What can hang from each mark:
furap: niro soku
lufab: niro terud
soku: furap lufab
magebod: furap
terud: lufab niro
niro: lufab magebod soku

Every row comes from one small tree of marks. Brackets hold a mark, then the marks that hang from it, in alphabetical order. Every link used is in the known rows. Which tree was each row made from?
Known rows:
{soku {furap niro} lufab}: [ 0.12  0.01  0.21  0.13  0.11 -0.14 -0.14  0.17 -0.03  0.17 -0.10  0.13
  0.19 -0.17 -0.34  0.03  0.25  0.04 -0.11 -0.27]
{furap {niro {soku lufab}}}: [ 0.14 -0.04  0.18  0.10 -0.15 -0.11 -0.20  0.15 -0.02  0.16 -0.06  0.25
  0.20 -0.08 -0.33 -0.06  0.03  0.12 -0.18 -0.26]
{magebod {furap {niro {lufab terud}} soku}}: [ 0.12  0.02  0.23  0.00 -0.30 -0.07  0.13  0.03 -0.12  0.20 -0.16  0.17
 -0.03 -0.19 -0.31 -0.18 -0.10  0.08 -0.34 -0.24]
{lufab {terud niro}}: [-0.13  0.29  0.09  0.30 -0.30 -0.07 -0.13 -0.02  0.15  0.16  0.17  0.18
  0.22  0.00 -0.19 -0.04 -0.40  0.26 -0.20 -0.01]
{terud niro}: [-0.05  0.19  0.03  0.14 -0.38 -0.11  0.04  0.03  0.11  0.12  0.19 -0.01
  0.24  0.04 -0.14  0.02 -0.24  0.18 -0.33 -0.02]
{lufab niro}: [-0.11  0.33 -0.01  0.27 -0.16  0.02 -0.17  0.01  0.13  0.16  0.11  0.08
  0.28 -0.15 -0.23 -0.05 -0.20  0.16 -0.19 -0.03]
{terud {lufab niro}}: [-0.13  0.34  0.10  0.17 -0.25  0.00 -0.03  0.01  0.14  0.05  0.18  0.12
  0.32 -0.40 -0.19  0.03 -0.25  0.21 -0.21 -0.12]
{soku {lufab {niro magebod} terud}}: [-0.16  0.39 -0.11  0.49 -0.04 -0.03 -0.21 -0.01  0.17  0.20  0.07  0.14
  0.27 -0.04 -0.40 -0.01 -0.04  0.22  0.03 -0.04]
{terud lufab}: [-0.05  0.21  0.13  0.08 -0.25 -0.09  0.05  0.08  0.11  0.04  0.16  0.10
  0.28 -0.39 -0.15  0.03 -0.22  0.13 -0.24 -0.19]
{terud lufab {niro magebod}}: [-0.14  0.28 -0.03  0.08 -0.57 -0.09  0.25 -0.04  0.16  0.08  0.29 -0.02
  0.22 -0.17 -0.21  0.10 -0.31  0.27 -0.33 -0.12]
{lufab {niro magebod}}: [-0.14  0.36 -0.15  0.27 -0.28  0.01 -0.08 -0.03  0.18  0.21  0.14  0.02
  0.20 -0.10 -0.33 -0.04 -0.20  0.17 -0.18 -0.06]
{furap niro}: [ 0.12 -0.04  0.20  0.10 -0.17 -0.03 -0.06  0.11 -0.02  0.18 -0.03  0.30
  0.20 -0.12 -0.23 -0.08 -0.11  0.04 -0.26 -0.25]
{magebod furap}: [ 0.01  0.05  0.11  0.10 -0.30 -0.12  0.02  0.00  0.06  0.17 -0.11  0.03
 -0.01 -0.11 -0.19 -0.14 -0.22  0.01 -0.25 -0.13]
{terud {niro lufab soku}}: [ 0.03  0.24  0.15 -0.03 -0.50 -0.25 -0.05  0.14  0.14  0.02  0.22 -0.07
  0.25  0.02 -0.25  0.01 -0.22  0.33 -0.41 -0.04]
{lufab terud}: [-0.09  0.27  0.11  0.30 -0.16 -0.08 -0.20  0.04  0.16  0.17  0.10  0.24
  0.21 -0.11 -0.22 -0.08 -0.34  0.18 -0.13 -0.08]
{furap niro {soku {lufab terud}}}: [ 0.11  0.07  0.05  0.19  0.01  0.00  0.03  0.10 -0.19  0.24 -0.05  0.26
  0.18 -0.17 -0.38 -0.09  0.19  0.08 -0.18 -0.28]
{soku lufab}: [ 0.01  0.16 -0.02  0.28  0.03 -0.16 -0.10  0.14  0.07  0.12  0.02  0.04
  0.29 -0.06 -0.27  0.00  0.11  0.06 -0.08 -0.12]
{lufab {niro magebod soku}}: [-0.14  0.35 -0.14  0.20 -0.35 -0.05 -0.19  0.00  0.20  0.19  0.14 -0.03
  0.16 -0.08 -0.39 -0.05 -0.19  0.25 -0.16 -0.08]

Write each row's tree:
[ 0.07  0.25  0.03 -0.12 -0.49 -0.31 -0.06  0.22  0.23  0.06  0.18 -0.11
  0.14 -0.08 -0.47 -0.05 -0.13  0.27 -0.32 -0.20] -> {niro lufab magebod soku}
[-0.16  0.36 -0.09  0.47 -0.08 -0.03 -0.18 -0.06  0.15  0.22  0.00  0.12
  0.19 -0.04 -0.40 -0.04 -0.06  0.21  0.02 -0.04] -> {soku {lufab {niro {magebod furap}} terud}}
[-0.02  0.19 -0.19  0.13 -0.29 -0.23 -0.12  0.12  0.18  0.16  0.09 -0.11
  0.10  0.01 -0.47 -0.02  0.05  0.18 -0.09 -0.20] -> {niro magebod {soku lufab}}
[ 0.06  0.30  0.27  0.01 -0.34 -0.27 -0.29  0.22  0.19  0.02  0.14  0.09
  0.25 -0.15 -0.36 -0.08 -0.25  0.34 -0.27 -0.11] -> {niro {lufab terud} soku}
[-0.19  0.44  0.13  0.30 -0.20 -0.02 -0.45 -0.01  0.19  0.18  0.10  0.17
  0.19 -0.17 -0.35 -0.06 -0.31  0.36 -0.09 -0.03] -> {lufab {niro {soku furap}} terud}
[-0.08  0.19 -0.15  0.13 -0.47 -0.12  0.23 -0.06  0.07  0.20  0.11 -0.13
  0.05  0.09 -0.29 -0.02 -0.12  0.17 -0.29 -0.09] -> {terud {niro {magebod {furap {soku lufab}}}}}
[ 0.07  0.21 -0.02 -0.08 -0.46 -0.22  0.26  0.09  0.08  0.14  0.04 -0.13
  0.00 -0.14 -0.42 -0.12 -0.10  0.12 -0.38 -0.21] -> {niro lufab {magebod {furap soku}}}
[-0.22  0.43 -0.03  0.35 -0.40  0.00 -0.29 -0.14  0.22  0.25  0.06  0.13
  0.03 -0.07 -0.44 -0.13 -0.39  0.34 -0.08 -0.04] -> {lufab {niro {magebod furap} soku} terud}
[-0.01  0.25 -0.12  0.23  0.01 -0.09  0.03  0.11 -0.07  0.18  0.07  0.02
  0.21 -0.17 -0.33 -0.06  0.14  0.10 -0.14 -0.17] -> {furap {soku {lufab terud}}}
[-0.01  0.34  0.05  0.10 -0.38 -0.20  0.01  0.12  0.24  0.13  0.18  0.08
  0.19 -0.09 -0.41 -0.06 -0.28  0.25 -0.27 -0.14] -> {niro {lufab terud} magebod}
[-0.10  0.36 -0.21  0.28 -0.04 -0.03  0.02  0.04 -0.02  0.22  0.10  0.01
  0.20 -0.16 -0.41 -0.05  0.12  0.15 -0.12 -0.14] -> {furap {soku {lufab {niro magebod} terud}}}
[ 0.10 -0.09  0.23  0.03 -0.35 -0.09 -0.05  0.01 -0.01  0.19 -0.20  0.16
 -0.06 -0.10 -0.26 -0.17 -0.18  0.06 -0.27 -0.23] -> {magebod {furap {niro soku}}}
[ 0.11  0.02 -0.09  0.00 -0.25  0.00  0.21  0.08 -0.14  0.28  0.01  0.14
  0.06 -0.16 -0.39 -0.10  0.08  0.03 -0.32 -0.36] -> {furap {niro magebod} soku}
[-0.05  0.19 -0.02  0.21 -0.17 -0.05  0.06 -0.04 -0.05  0.21 -0.12  0.01
 -0.01 -0.15 -0.31 -0.15 -0.02  0.08 -0.17 -0.13] -> {magebod {furap {soku {lufab niro terud}}}}
[ 0.07  0.10 -0.10  0.18 -0.10 -0.01  0.12  0.06 -0.14  0.30 -0.02  0.20
  0.10 -0.12 -0.48 -0.08  0.18  0.09 -0.16 -0.33] -> {furap {niro magebod} {soku {lufab terud}}}
[-0.05  0.27  0.06  0.25  0.10 -0.11 -0.21  0.11  0.08  0.15  0.00 -0.02
  0.25 -0.19 -0.33  0.05  0.18  0.12 -0.07 -0.11] -> {soku furap {lufab niro}}
[-0.03  0.11 -0.10  0.01 -0.52 -0.21 -0.03  0.01  0.17  0.20 -0.01 -0.13
 -0.11 -0.02 -0.41 -0.13 -0.19  0.15 -0.21 -0.21] -> {niro {magebod furap} soku}
[ 0.04  0.23  0.21 -0.10 -0.47 -0.26 -0.06  0.16  0.12  0.03  0.20 -0.10
  0.22 -0.03 -0.26  0.03 -0.16  0.32 -0.41 -0.06] -> {terud {niro lufab {soku furap}}}
[ 0.08 -0.01  0.11  0.14 -0.17 -0.04  0.10 -0.01 -0.15  0.25 -0.22  0.16
 -0.04 -0.15 -0.33 -0.16  0.02  0.03 -0.21 -0.24] -> {magebod {furap niro {soku {lufab terud}}}}
[ 0.12  0.09  0.21  0.08 -0.31 -0.09 -0.02  0.11  0.08  0.18  0.03  0.31
  0.17 -0.10 -0.39 -0.08 -0.20  0.18 -0.29 -0.24] -> {furap {niro {lufab terud} magebod}}
[ 0.10 -0.08  0.21  0.08 -0.28 -0.11 -0.06  0.02 -0.02  0.19 -0.22  0.16
 -0.03 -0.08 -0.29 -0.15 -0.08  0.06 -0.21 -0.23] -> {magebod {furap {niro {soku lufab}}}}
[-0.23  0.47 -0.08  0.36 -0.34  0.00 -0.33 -0.07  0.25  0.23  0.16  0.15
  0.15 -0.08 -0.44 -0.08 -0.36  0.37 -0.07 -0.03] -> {lufab {niro magebod soku} terud}
[ 0.16  0.03  0.35 -0.08 -0.13 -0.16 -0.09  0.21  0.00  0.13 -0.02  0.15
  0.16 -0.26 -0.28 -0.02 -0.02  0.08 -0.33 -0.27] -> {soku {furap {niro lufab}}}
